Known rows, with every step that occurs:
vido-tido-siroze-vozup: [-26   8  26  19  33  20 -30 -17 -11 -26  27 -17  13 -50  -5   2 -34  23
  27  19   3  20]
vozup-siroze-litid-vido: [-21  -7  17  26  13  20 -23  -1 -14 -18  22 -33 -27  -8 -33  26  -1  15
 -20  11  11  20]
siroze-vozup-vido-tido: [-38   1  14  18   6  15 -22 -15 -12 -32  22 -33  10 -17 -31  20 -26  18
  31  13  -4  14]
tido-siroze-litid: [ -4  -1  20  24  25  15 -30 -10  -9 -32  28  -8 -27 -39 -12  12 -26   7
  -2  17   4  26]
siroze-damona: [ 25   3   9  11   3   6 -12 -19  18 -25  25 -25 -27 -31 -15  20 -35  13
  23  18  12  28]
tetesif-vido-damona: [  1  13   7   9  12   9 -15  -7 -10 -56  10 -40 -11  -8 -49  21 -29   9
  10  14 -12  30]
litid-vido-tido-siroze: [-25   8  17  24  28  17 -17  -6 -58  -1  34 -33   6 -19 -15   6 -20  25
  10  16 -10  26]
damona-siroze-litid: [ -4  -7  23  22  16  15 -26 -10   3 -37  28 -25 -34 -24 -29  10  -7   5
   3  15  18  20]
vido-damona-siroze-vozup: [ -2   9  24  10  31  16 -23 -11   8 -56  13 -31  -9 -27 -36   5 -18  12
  21  17  15  17]
vozup-vido-damona-siroze-tido: [-47   5   6  35  25  14 -18   2 -19 -64  18 -42   4   4 -44  15  -4   3
  31  16  10  24]
tetesif-vido-tido-siroze: [-24  11  17  26  31  15 -22 -10 -36 -47  26 -32  20 -23 -19   7 -30  16
  13  15 -12  33]
litid-siroze-damona: [ 33   5  15  17  19  11 -12 -18   9 -13  20 -26 -13 -18  -7  15 -27  18
   5  17   9  32]
vido-damona-siroze: [  2   8  20  15  25  10 -12  -5  -3 -57  20 -34 -18 -15 -40   3  -9   9
  13  21  12  26]
tido-siroze: [  9   6  25  21  25   8 -16 -13  -6 -13  24 -13  -7 -38 -12  -1 -23  12
  -2  18  -4  32]
litid-siroze-vozup: [ 10   4  30  11  23  17 -23 -21  15  15   9 -23   2 -30 -13   4 -22  22
  -4  11   2  23]
damona-vido-tido-siroze: [-24   8  14  20  30  11 -20 -13 -50 -55  37 -39  17 -21 -19   3 -29  17
  15  22  -5  24]
tido-siroze-vozup-vido: [-10   1  21  26  27  10 -25 -12 -13 -36  15 -13  19 -26 -23   9 -25  10
   5  10  -8  23]
damona-vido-tido: [-23   4   9  10   6  10 -16 -16 -32 -40  34 -51   0 -13 -32  12 -27  17
  23  20  -1  18]
tido-siroze-vozup-vido-tetesif: [-10  19  23  23  22   8 -17  -7 -12 -62  24 -10  17 -27  -3  13 -27  12
   6  17   0  27]
siroze-damona-vido: [ 20   1   1   8   5   4 -13 -21 -10 -54  28 -44 -13 -15 -27  23 -38  10
  19  17   9  23]
litid-vido-tido-siroze-damona: [ -9   8   6  25  29  17 -18  -8 -53 -30  37 -33   0 -19  -8  18 -33  25
  27  18   2  28]

Rows:
[ -2   8  12  24  28  14 -19 -14 -16 -54  37 -21  -1 -38   1  13 -38  19
  36  24  10  30] -> vido-tido-siroze-damona
[-36   0  21  32  15  19 -21  -8  32  -5  19 -30  -1 -30 -20  11  -6  14
   7  17  19  27] -> vozup-siroze-tido
[-12  14  15  22  21  16 -21   0 -42 -35  36 -17 -27 -22  -1  22 -21  14
  -8  17   1  28] -> tido-siroze-litid-vido-tetesif
[-11   0  15  18  25  17 -24  -1  -5 -77  23 -29 -39 -16 -39  16 -11   3
  13  21  17  19] -> vido-damona-siroze-litid
[-15   8  18  19  13  15 -18   0 -33 -40  35 -34 -33  -8 -17  20  -2  12
  -4  16  18  21] -> damona-siroze-litid-vido-tetesif
[-10  -3  14  24  25  18 -28  -5 -46  -9  28 -20 -24 -21 -21  17 -20  12
 -11  10  -4  24] -> tido-siroze-litid-vido
[ -5  15  14  17  -7   1  -2  -4  -5 -46  28 -26 -10  -7 -19  22 -16   9
   6  20  -2  29] -> vozup-vido-tetesif
[ -7   4  -1  11   8  10 -16 -19 -25 -67  38 -51  -3 -13 -23  24 -41  17
  40  22  10  19] -> siroze-damona-vido-tido
[ -2  13  15  17  28  11 -15  -4 -17 -76  12 -45  -2  -2 -53  10 -14   6
   6  14   1  29] -> tetesif-vido-damona-siroze
[-30   7  18  16  36  17 -32 -19 -37 -58  30 -35  27 -33 -16   5 -37  20
  23  17   0  16] -> damona-vido-tido-siroze-vozup
[ 21  22   7  15  24   3 -10 -11 -25 -97  40 -28   2 -23   6  17 -41  11
  14  26  11  32] -> tido-siroze-damona-vido-tetesif
[-14   7   9  12  11  10 -19  -8  -4 -60   8 -29  -4 -10 -47  24 -27   9
  21  13  -4  17] -> siroze-vozup-vido-damona
[-11  -4  25  24  19  10 -22 -12  -3 -42  15 -31  10 -11 -40   7  -7   9
   9   9   9  16] -> damona-siroze-vozup-vido
[-45  -3   9  37  26  17 -28  -1 -44 -67  35 -19  -3 -13 -22  22 -21   8
  16  18  -5  22] -> vozup-vido-tido-siroze-litid
[ 27  20   8  11  18   4  -6 -13 -16 -69  32 -40   0  -4  -1  22 -32  17
   5  23  10  31] -> litid-siroze-damona-vido-tetesif
[-12  -6  10  15   2  16 -24  -9 -29   8  25 -32 -41 -13 -34  26 -17  13
  -3   9  -1  19] -> siroze-litid-vido
[-31   2  10  23   1   9 -11  -8 -25 -33  29 -37   1  -5 -34  19 -17  14
  24  18  -7  22] -> vozup-vido-tido
[-38  12   9  27  30  19 -25  -4 -11 -61  12 -49   6  -7 -46  12 -16   7
  26  12   8  28] -> tetesif-vido-damona-siroze-tido
[-15   4   3  34  27  10 -16  -7 -36 -76  35 -24  12 -13 -14  22 -32  13
  34  20   2  29] -> vozup-vido-tido-siroze-damona
[ 21   5   6  18  28   5 -18 -17 -29 -71  31 -32   3 -23 -14  12 -40   9
  12  18   6  28] -> tido-siroze-damona-vido
[ -8  11  20  13  33  16 -27 -10  -5 -77   5 -41   8 -14 -50  11 -22  10
  15  10   4  21] -> tetesif-vido-damona-siroze-vozup
[-40  -4   7  17   5  23 -26  -7 -45  -3  33 -40 -32 -11 -29  28 -21  20
  17  14   0  15] -> siroze-litid-vido-tido
[-19   4  20  26  21  19 -20 -14   7  30  17 -30  -1 -23  -9   7 -15  18
   8  13   3  30] -> litid-siroze-tido
[-39  -1  22  27  23  16 -24 -11 -19 -56  24 -39  21  -8 -37   9 -10  15
  29  13  10  14] -> damona-siroze-vozup-vido-tido
[ -8   5  12  25  22   6 -10   2 -24 -82  19 -38  -4   9 -52  12  -3   3
  10  18   2  24] -> vozup-vido-damona-siroze
[-41   7   8  26  28  21 -20   0 -36 -18  20 -50  -9  -3 -41  11  -5  15
  24  13   9  23] -> litid-vido-damona-siroze-tido
[-33   9  14  26  28  19 -21  -4   2 -41  20 -38 -11 -20 -33   6 -11   9
  33  20  17  25] -> vido-damona-siroze-tido
[-18   3   5  23  20  13 -15 -11 -12 -93  35 -52  10  -7 -26  24 -23  19
  22  24  22  21] -> vozup-siroze-damona-vido-tido
